Known rows, with every step that occurs:
kupu > kaba: [ 0.08  1.00 -0.75  0.68  0.79  1.43  0.43 -1.15 -2.02 -1.16 -1.95  0.67
 -1.73  1.82 -0.32 -0.80  0.96  1.01  2.90 -0.20  2.82]
konuli > nipip > kaba: [-3.57  3.01 -0.78  0.10 -2.90  2.21  4.63 -3.83 -1.25 -2.75 -0.46  3.15
  0.11  0.79 -0.37 -0.71 -2.17  3.40  2.96  0.96 -0.81]
zugol > konuli > nipip > kaba: [-3.97  1.62 -1.82 -3.04 -2.33  2.93  2.34 -3.71  0.03 -2.00 -1.27  1.26
  0.75  1.58  0.72  1.23 -0.96  1.00  0.57  1.42  2.04]
kupu > kaba > konuli > tupor > zugol: [ 2.78  1.91 -0.37 -0.86  4.27  1.90 -4.43  3.11 -0.21 -0.03 -2.49 -1.52
 -2.32  0.45 -2.14 -3.68  2.28 -0.81  2.47 -4.56  2.22]
nipip > kaba > zugol > konuli: [-1.21 -3.01 -0.22 -0.21  1.71 -1.62 -1.15 -0.48 -0.37 -0.70  3.33 -1.86
  1.16 -1.44  1.70  0.61  4.16 -0.89 -0.01  2.48  1.32]
tupor > kaba: [ 1.45 -0.71  0.59  1.67  2.13 -0.46  3.53  0.01 -1.15  1.82  3.02  1.19
 -0.48  1.01  1.10  1.06 -1.45  1.95 -1.28  1.88  0.56]
nipip > konuli: [-3.91  0.96 -1.27  1.08 -2.16  0.80 -0.35  0.85 -1.31 -0.31  0.88  1.85
 -0.24 -0.18  0.42 -1.06 -2.01  2.09  1.04  1.23 -0.96]
kupu > kaba > nipip > konuli > tupor: [-1.69  2.95  1.95  1.84  0.56  3.90 -2.21  1.25  1.72 -0.09 -4.79  1.02
  0.59  1.31 -1.36 -1.04  0.38 -0.41  2.70 -5.91  0.39]
kaba > konuli: [ 1.23  0.06 -0.29  1.15  1.93 -0.67  0.38  0.04 -2.60  1.07  1.03 -1.10
 -0.82 -1.52 -0.73 -0.49 -0.09  0.57  0.72  2.41 -1.79]
nipip > kaba > kupu: [-0.81  0.16  2.26  1.95 -0.89 -2.84  0.99 -0.21  0.74 -2.50  2.79  0.47
  0.49 -2.60  0.27 -0.42 -0.10  0.62  3.50  3.05 -2.18]
tupor > zugol: [ 0.89 -0.85 -2.12 -0.05  0.16 -0.86 -0.37  2.98 -2.08  0.39  3.65 -0.34
 -0.82  0.10 -0.05 -1.39 -1.19  0.97 -1.04  1.17  0.88]
nipip > konuli > kaba: [-4.25  2.48 -0.61  1.17 -3.96  0.13  0.96 -0.49  1.70 -2.87 -2.76  2.84
 -0.76 -1.12 -0.38 -1.44 -2.34  0.99  2.55 -0.38 -1.12]
zugol > konuli: [-0.76 -1.21 -1.94 -1.97 -0.58  0.30 -0.16 -0.84 -1.59 -0.38  0.39 -1.71
 -0.16  1.59  1.13  2.53  0.33 -0.57 -0.61  3.28  3.47]
tupor > kaba > zugol: [ 3.28 -3.49  1.62  2.81  3.72 -2.88  2.14  0.66 -1.39  2.74  4.70 -0.11
 -0.07 -0.64  1.02  0.35  1.50  1.31 -2.08  1.35 -1.03]
kupu > kaba > nipip > konuli: [-1.46  1.05  0.90  2.31  1.34  2.45 -1.52  2.13  0.99  2.47 -2.13  1.31
  0.88  0.01 -0.03 -1.57 -0.25 -0.86 -0.80 -3.93 -1.32]
kupu > kaba > zugol: [ 1.90 -1.71  0.35  1.86  2.19 -0.95 -1.06 -0.57 -2.44 -0.15 -0.32 -0.58
 -1.20  0.18 -0.46 -1.48  4.07  0.56  2.10 -0.79  1.21]
tupor > kaba > zugol > konuli: [ 2.92 -4.90  0.53 -0.33  4.09 -2.09 -0.18  0.76 -0.16  3.52  3.80 -1.99
  0.55  0.35  2.20  2.24  2.69 -1.02 -4.55  1.72  1.80]
tupor > konuli > kaba > zugol: [ 2.85  0.61 -0.23  0.59 -0.93 -2.56 -0.59 -0.99 -0.31 -1.25  0.50 -0.72
 -1.01 -1.63 -0.87 -0.66  0.72 -1.00  0.31  0.46 -2.99]
kaba > nipip > konuli: [-1.99  0.27  0.73  2.62 -0.49  0.59  0.12  2.29  0.16  2.63  1.09  0.88
  1.90 -1.18  0.07  0.07 -2.13  0.05 -1.92 -0.76 -3.52]

Rows:
[-2.68  0.66 -2.98 -4.14 -1.12  2.39 -0.19  0.33  0.91 -0.60  1.07  0.67
  0.48  0.98  0.89 -0.90 -1.29  0.09 -2.37 -0.30  2.23]  tupor > zugol > konuli > nipip > kaba
[-0.86  0.72 -0.87 -2.42 -1.26  1.80 -0.81 -1.76 -0.98 -2.92 -2.40 -1.87
 -0.41  3.07 -0.27  3.08  0.91 -0.06  3.02  1.22  5.26]  zugol > konuli > tupor
[ 0.89 -0.54  0.75 -0.35 -0.57 -0.28  1.78 -0.79  2.53 -0.05 -3.14 -1.76
  1.55 -0.09  0.14  3.14 -0.20 -3.63 -2.01 -0.20  0.97]  zugol > konuli > kaba > nipip
[ 0.79 -0.65  1.15 -1.82 -2.72 -2.98 -0.46 -1.22  3.35 -2.80 -3.08 -1.77
 -0.22 -1.18  0.06  2.30 -0.07 -3.20  1.24  2.04  1.12]  zugol > konuli > kaba > kupu
[ 1.73  0.93 -0.21  0.67  3.69  1.08 -1.26 -0.16 -1.76  1.09 -2.12 -0.73
 -1.89 -0.41 -0.94 -2.00  1.89 -0.46  1.90 -0.70  0.32]  kupu > kaba > konuli
[-0.35  2.05  0.74  0.64  1.88  3.30 -4.82  5.27  2.64  1.33 -2.41  0.36
  0.54  0.84 -1.32 -3.08  0.24 -1.17 -0.17 -7.63  0.60]  kupu > kaba > nipip > konuli > tupor > zugol
[-2.30  1.57  1.86  1.41 -4.52 -2.53 -0.73  0.50  3.78 -2.76 -2.63  1.74
 -0.39 -2.97 -0.73 -1.26 -2.34 -0.59  2.83 -0.14 -3.41]  nipip > konuli > kaba > kupu
[ 1.13 -1.10  0.76  2.36 -1.22 -3.35  2.06 -1.66 -0.54 -2.61 -0.86 -0.19
 -0.79 -1.86 -1.01 -0.44  1.81  0.32  2.49  0.77 -0.93]  konuli > kaba > zugol
[-0.36 -0.31 -3.71 -4.88 -1.76  1.94 -0.77  0.57 -0.60  0.84 -0.16 -0.56
 -0.08  2.44  0.09  0.39 -2.01 -0.11 -3.75 -0.16  2.71]  tupor > zugol > konuli > nipip
[-0.47 -0.76  2.38  2.25  1.70 -0.09 -1.18  1.71  0.95  1.04  1.67  1.36
  0.14 -0.09  0.19 -0.88  1.13  2.03  0.59 -2.50 -0.97]  nipip > konuli > tupor > kaba > zugol
[-1.85  2.04  1.69  0.29 -3.28 -0.64  2.85 -2.74  0.78 -2.67 -0.21  2.08
  0.56 -1.21 -0.79 -0.52 -2.22  1.87  3.24  1.32 -3.09]  konuli > nipip > kaba > kupu
[ 0.11 -1.99 -1.48 -2.33 -1.49  0.18  0.36 -2.75 -1.95  0.48 -0.87 -1.26
  0.48  1.37 -0.05  1.82  1.32  0.23 -1.72  1.08  0.88]  kaba > zugol > konuli > nipip
[ 1.10 -3.98 -0.90 -0.80  0.99 -1.93 -1.51 -0.24 -1.92  0.65  2.07 -3.02
  0.41 -0.05  1.02  1.84  3.39 -1.11 -1.44  2.72  1.96]  kaba > zugol > konuli
[ 1.65 -3.10 -0.74 -1.26  2.72 -0.21 -3.16 -0.40 -1.02  0.59 -1.02 -2.53
 -0.73  1.19  0.75  0.52  5.28 -1.93 -0.34 -0.31  3.97]  kupu > kaba > zugol > konuli
[-2.38 -0.26  0.51  2.29 -2.45 -2.10 -0.57  0.29  1.33 -1.83 -1.11  1.53
 -0.26 -2.70 -0.48 -2.18  0.66  0.48  1.69 -0.84 -2.80]  nipip > konuli > kaba > zugol
[ 2.81  2.61  1.21 -0.33 -2.86 -3.07 -0.83 -0.76  2.21 -2.27 -0.92 -0.30
 -1.02 -1.95 -1.11  0.19 -2.33 -1.88  1.39  1.23 -3.76]  tupor > konuli > kaba > kupu
[-0.06  4.07  0.68 -1.53 -2.94  0.08  0.28 -2.19  1.04 -1.41  1.06  1.54
  0.20 -1.09 -0.75 -0.75 -3.28  0.61  0.97  0.86 -5.14]  tupor > konuli > nipip > kaba > kupu
[ 1.97  0.19  1.20  2.25  2.45  1.27  1.07  0.17 -0.77  1.65 -1.80 -0.43
  0.32  0.90 -0.46  0.15  0.92 -1.00 -0.05 -2.03  0.37]  kupu > kaba > nipip
[ 0.38  3.92 -2.33 -2.33 -3.13  2.47  1.59 -3.02 -2.71  0.03 -0.46  1.40
 -0.77  2.21 -1.15  0.41 -3.96  1.94 -0.65  0.80 -2.27]  tupor > konuli > nipip
[ 3.29  0.28  3.57  2.71  3.20  0.91  3.42  0.56  0.82  2.06  0.47 -0.14
  1.44  1.38 -0.38  2.58 -1.00  0.27 -0.72 -2.12 -0.06]  konuli > tupor > kaba > nipip
[-0.11 -0.85  2.32  3.11  2.71  0.65  1.53  3.28  1.92  5.43  2.84  1.79
  2.09 -0.85  1.36  0.27 -2.74  0.02 -5.04 -1.68 -3.60]  tupor > kaba > nipip > konuli
[ 1.97 -3.00 -0.05 -2.07  1.64  0.10  1.78 -1.71 -0.09  3.28  0.87 -0.29
  0.71  1.70  1.24  2.25  0.72  0.26 -4.73  0.09  0.82]  tupor > kaba > zugol > konuli > nipip
[ 0.59 -2.18 -3.16 -3.17  0.80 -0.17 -2.60  3.08 -0.70  1.05  2.75 -2.28
 -0.31  0.97  1.12  0.43  0.16 -1.45 -3.48  1.58  3.62]  tupor > zugol > konuli
[-0.86 -0.26 -0.60 -3.98 -1.53 -0.49 -1.96  1.39  3.04 -0.52  1.31 -0.38
  1.05 -0.86  0.50 -0.78 -1.26 -1.48 -2.08 -0.12 -0.04]  tupor > zugol > konuli > nipip > kaba > kupu
